Known rows, with every step that occurs:
C -> P: [ -3.8   2.8   8.8   3.9  16.8   7.5 -20.1   6.3  -1.8  -7.1   0.6  16.4
  15.1 -39.7  35.2  -6.9  37.5 -24.1  -8.9  -8.9   0.1]
D -> P: [ -7.7  -4.5  10.2  15.7  34.3   1.7 -17.7  11.3  -3.5  -8.8 -12.5  15.0
  23.2 -27.6  34.5 -11.9  34.8  10.1  -6.3  -6.6 -12.7]
T -> D -> C: [-10.2   0.1   1.4   0.3  46.6   2.0   5.9  25.7 -23.3 -23.4 -29.4  15.8
  12.3 -17.4  39.0   3.7  25.5  -4.4  -2.5  -2.5 -20.0]
F -> P: [ -6.5  -9.8   5.4  13.7  41.2   7.4 -18.1  11.8 -10.8 -22.1   4.5  13.9
  16.7 -34.4  38.6  -8.6  35.4 -36.5  -5.1  -4.0  -9.6]
C -> T -> F -> P -> M: [  3.4  16.5  22.5  26.6  34.6  19.0 -24.2  30.2 -14.3 -28.1  24.7  33.7
  22.3 -26.7  30.3  12.5  61.6 -39.0  19.2 -16.7 -16.4]
C -> M: [ -2.5   8.5   8.0   9.3  15.9  12.0 -17.4   5.9 -16.1 -31.9  -9.1  32.3
  17.8 -36.6  33.6  -7.2  41.4   0.9  -2.9  -8.0 -12.4]
F -> T: [-11.6 -12.4   7.8  11.0  49.7  12.6 -18.9  17.9  -8.1 -20.3  -4.6  13.3
  16.2 -34.0  37.6  -8.1  40.5 -18.5   1.3  -3.1  -6.3]
S -> T: [ -5.8 -14.7  12.5   3.7  38.0  -7.5 -23.1  17.3  -4.2 -17.5  -8.6  17.1
  20.7 -32.7  42.1 -13.1  37.7  -4.4 -21.8 -13.5  -8.0]
R -> D -> P -> S -> T -> F: [ -4.1  12.8  27.0 -13.6  37.6 -27.2  -3.1  54.9 -27.5   1.9  -5.5  39.1
  32.1 -36.8  31.3  -5.9  53.4  24.8   6.7 -10.4 -15.0]
F -> T -> C: [-17.4  -7.5   9.1   2.8  63.5   5.1 -15.7  18.4  -7.1 -19.2   4.0  18.2
  18.9 -36.3  31.2 -17.0  42.5 -21.4  -4.5   4.3  -3.5]
F -> T -> D: [ -8.8  -1.0   3.1   0.0  50.7  17.9  -5.3  34.3 -15.4 -19.6 -21.6  17.5
  15.1 -22.5  33.7   8.1  43.5 -19.6   3.9   1.3  -9.7]
P -> S -> T -> D -> C: [ -7.7   6.3  22.5 -14.2  57.5 -15.3   2.7  37.4 -25.5 -18.9 -26.9  30.1
  16.7 -23.8  38.2   6.5  35.8  17.8   0.3  -8.3 -29.9]
P -> D -> C -> T -> F: [ -3.2   6.7   1.5   8.7  42.6  -1.3  16.2  31.7 -25.8 -21.9   2.0  17.5
  17.0 -26.9  23.8 -27.2  48.9 -16.8   2.9 -12.6 -25.0]
T -> F -> P -> D -> C: [-10.3   4.5  -0.8   5.5  65.8  -7.9  19.3  39.6 -35.9 -24.8  13.4  12.0
  18.4 -35.6  27.4 -28.0  33.7 -39.8  -0.7  -9.0 -31.4]
S -> T -> C -> M: [ -6.0  14.4  12.7  -7.1  46.8  -6.1 -19.8  15.7 -13.5 -30.9  -1.1  37.2
  23.0 -39.7  28.8 -20.5  52.0   1.0 -26.0  -8.2 -14.3]
P -> D: [ -7.0  -3.5   3.8  12.1  22.9   1.7   5.2  16.3  -9.0 -15.6 -13.8  12.8
  18.2 -40.5  27.1 -30.7  30.9  -9.7  -7.1  -4.0 -11.1]
S -> T -> F -> P -> D -> C -> M: [ -2.9  28.6   2.5  -5.4  77.8 -10.3  15.6  47.9 -44.3 -37.1  12.5  29.8
  20.4 -38.6  24.0 -30.7  55.2 -29.0 -16.0 -18.7 -45.0]
C -> T: [  0.1  -7.7   8.9  16.1  17.5  14.2 -22.0   5.0   0.7 -18.5  -7.0  19.2
  16.0 -25.3  34.9  -7.5  49.7 -13.3  -2.3  -8.3  -2.9]
P -> D -> C -> M: [ -6.3  23.0   1.8   8.4  41.5   4.9  17.3  17.1 -29.5 -36.1 -16.9  27.8
  14.9 -38.3  24.3 -32.8  36.6   1.2  -5.4  -8.1 -33.1]
T -> C: [-14.4 -10.4   8.3   4.0  35.1  -4.3 -15.2   6.8  -5.3 -17.4  -1.7  19.0
  20.7 -35.7  33.2 -18.2  31.3  -9.7 -11.0   2.2  -1.5]
C -> T -> D: [  2.0   3.7   4.0   6.8  18.8  19.2  -8.9  21.9  -7.7 -18.6 -24.6  22.3
  16.3 -14.3  30.4   7.6  53.2 -14.5   0.4  -3.2  -5.9]
R -> D -> P -> S -> T: [ -5.4  13.8  27.3  -7.5  36.9 -19.8  -5.5  39.1 -14.5   1.8 -23.2  34.3
  28.0 -38.2  33.2 -10.4  48.4  28.3   0.2  -5.5 -12.7]
F -> P -> M: [ -6.1   9.9  23.1  29.1  38.4  14.5 -24.4  16.1  -7.3 -28.6   5.6  26.5
  19.8 -35.6  37.1   6.1  35.9 -29.8   9.9  -8.6 -15.3]
R -> P -> S -> T -> F: [ -4.3   0.5  29.7  19.2  25.7 -20.1 -25.6  36.7 -20.5 -23.1  17.7  33.8
  26.7 -38.8  37.5  -1.6  47.9  -6.3  -1.6 -11.4 -23.3]
F -> P -> S -> T -> D -> C -> M: [ -1.4  35.2  20.1 -14.7  73.1  -2.7   4.3  41.0 -39.7 -36.7 -13.8  45.7
  16.6 -27.9  31.6   8.2  54.7  -4.0   2.0  -9.0 -44.5]

Rows:
[ -7.5   8.4  13.0 -13.2  46.8 -11.4 -21.5  15.5   0.6  -6.2   8.3  21.9
  21.6 -42.5  30.4 -20.3  47.5 -24.9 -32.0  -8.0  -1.7] | S -> T -> C -> P
[ -5.1  23.0  23.7 -28.4  43.3 -28.0   6.6  52.3 -36.9  -1.5   4.6  37.0
  19.7 -44.8  35.2  -3.4  46.5  -7.2   1.4 -13.0 -14.8] | R -> D -> C -> P -> S -> T -> F
[ -3.3  22.2  25.3  19.8  14.3  13.1 -25.5  10.3   1.8 -14.6   2.1  29.0
  18.9 -40.8  33.2   7.1  38.0 -17.6   6.6 -13.8  -6.5] | C -> P -> M
[ -4.2  13.2  21.1   0.4  30.3  -0.2  -3.8  30.3 -14.4  -5.3 -27.7  30.6
  23.0 -21.3  27.8  10.6  40.6  29.3  16.9  -1.4 -22.1] | T -> D -> P -> S
[ -8.5  17.4   3.7  -7.5  32.3  -2.2   7.2  24.9 -21.1  -6.1 -15.8  18.8
  12.2 -41.1  37.5 -11.6  31.9 -26.1  -8.2  -1.0  -1.1] | R -> D -> C -> P
[  0.5  -7.6   7.8   9.8  17.0   6.8 -18.8  21.2 -12.5 -18.1  10.7  23.0
  19.9 -23.6  33.0  -3.0  54.5 -16.5   4.1 -12.8  -4.5] | C -> T -> F
[ -5.2  30.4  30.3  -9.6  54.4 -14.9 -16.6  22.5 -14.5 -17.9  -1.5  49.4
  29.2 -38.8  21.9 -16.6  60.8  37.7  -6.7  -7.8 -29.8] | D -> P -> S -> T -> C -> M
[  4.9  34.0  21.6  24.8  29.1  25.0 -13.0  29.3  -1.9 -15.7 -26.9  34.0
  25.0  -9.6  23.6  19.4  62.2   9.1  14.7  -9.6 -21.4] | C -> T -> D -> P -> M
[ -6.5  33.8   2.9  35.2  34.2   5.9  10.8  19.7 -29.1 -45.8 -11.7  27.3
  18.1 -39.6  24.3 -32.8  40.7 -18.7 -12.8  -2.0 -38.3] | R -> P -> D -> C -> M
[ -7.9   7.0   6.2   1.9  40.5   0.9  -8.1   7.7 -12.0 -12.8  -2.2  13.8
  11.8 -35.5  38.6 -10.4  30.4 -21.5  -9.8 -10.3 -12.8] | D -> C -> P
[ -9.3   8.2   8.7  -4.6  30.0  -0.8 -16.5   6.0  -0.9  -6.6   8.7  21.3
  19.3 -42.7  28.3 -16.5  38.9 -27.7 -14.7  -0.8   3.3] | T -> C -> P
[ -5.8   1.5   1.1  13.2  41.5   5.7   5.3  21.2 -13.6 -19.2  -1.3  11.0
  18.3 -41.2  25.9 -30.5  36.9 -40.0  -6.6  -2.7 -16.9] | F -> P -> D
[ -5.6  19.5  29.4 -12.6  41.8 -13.4 -17.8  18.6 -16.8 -27.3   1.5  50.5
  23.9 -45.3  26.3 -13.8  53.7  20.9  -5.4  -6.6 -21.0] | P -> S -> T -> C -> M
[  2.6   8.7   0.8  12.0  37.7   9.8   4.5  35.4 -19.9 -19.3  18.1  18.4
  19.8 -32.7  19.4 -24.5  62.0 -49.1   2.6  -9.7 -17.4] | C -> T -> F -> P -> D
[ -6.8   7.2   5.1  39.8  16.1   3.7  -1.1  18.4  -8.6 -26.4  -8.1  13.2
  21.5 -41.3  27.3 -31.6  35.1 -29.4 -13.5   2.1 -17.0] | R -> P -> D
[ -2.4  18.3  16.7  -4.7  45.9  -4.9  10.8  46.7 -40.2 -17.2  10.4  37.3
  16.6 -32.3  32.4   0.5  57.8 -28.0  24.8  -3.2 -18.7] | R -> D -> C -> T -> F -> P -> S
[ -6.2  12.9  26.9 -11.8  52.3 -17.3 -10.6  20.6 -13.1  -7.8   0.3  28.4
  14.8 -40.7  38.2  -7.6  40.4   1.3  -6.1 -15.7 -24.2] | D -> C -> P -> S -> T
[ -8.9   8.7   3.8   4.0  64.1  15.8  -5.0  39.9 -13.5 -10.3 -25.1  16.6
  21.5 -16.6  28.7   4.7  50.7  -2.6   3.0  -0.3 -17.9] | F -> T -> D -> P
[ -5.1  -3.1  25.8  -0.2  52.2 -11.2 -21.0  23.9 -11.8 -17.0   7.0  27.7
  20.3 -40.7  38.8  -6.1  45.1 -13.6  -1.3 -10.1 -19.6] | F -> P -> S -> T
[ -3.1  12.7  25.0  15.6  27.1  -7.7 -15.0  37.9 -15.0 -22.9 -17.7  33.0
  22.6 -28.6  34.4   9.4  47.7  -4.0  -6.4  -1.3 -23.7] | R -> P -> S -> T -> D
[  3.2  20.0  22.1   4.6  26.6  11.1  -6.6  28.4  -8.2  -5.8 -25.8  34.7
  22.3 -13.8  22.9  11.4  62.3  22.0  19.5  -3.0 -21.1] | C -> T -> D -> P -> S
[ -2.4  12.7   0.4  17.5  61.2  10.7  14.8  21.1 -17.9 -25.5  -1.9  13.3
  12.9 -29.2  24.9 -32.3  50.2 -43.1  -5.5  -6.0 -28.4] | F -> P -> D -> C -> T
[ -5.0  -9.7  10.1  -1.0  57.9 -11.3 -19.8  37.3 -21.6 -20.1  21.5  19.0
  23.4 -32.8  38.8  -7.4  48.4 -35.9 -15.0 -17.2 -16.0] | S -> T -> F -> P
[ -8.4  26.4   0.6  -4.2  70.1  21.0   6.4  36.3 -34.8 -39.6 -25.6  30.9
  11.9 -21.5  30.7   6.8  49.2  -8.8   4.1  -2.1 -31.4] | F -> T -> D -> C -> M
[ -7.8  28.9  20.9  18.7  62.6  23.1 -10.4  43.1  -8.8 -16.7 -24.1  29.3
  25.2 -18.2  27.5  19.8  52.1   4.1  17.9  -5.4 -24.9] | F -> T -> D -> P -> M
[ -8.3  12.9  24.7 -10.2  25.1  -7.6 -15.4   7.7  -2.6  -4.0  11.1  33.2
  18.8 -48.3  26.0  -9.6  40.9  -7.6   5.1   1.0  -4.1] | T -> C -> P -> S
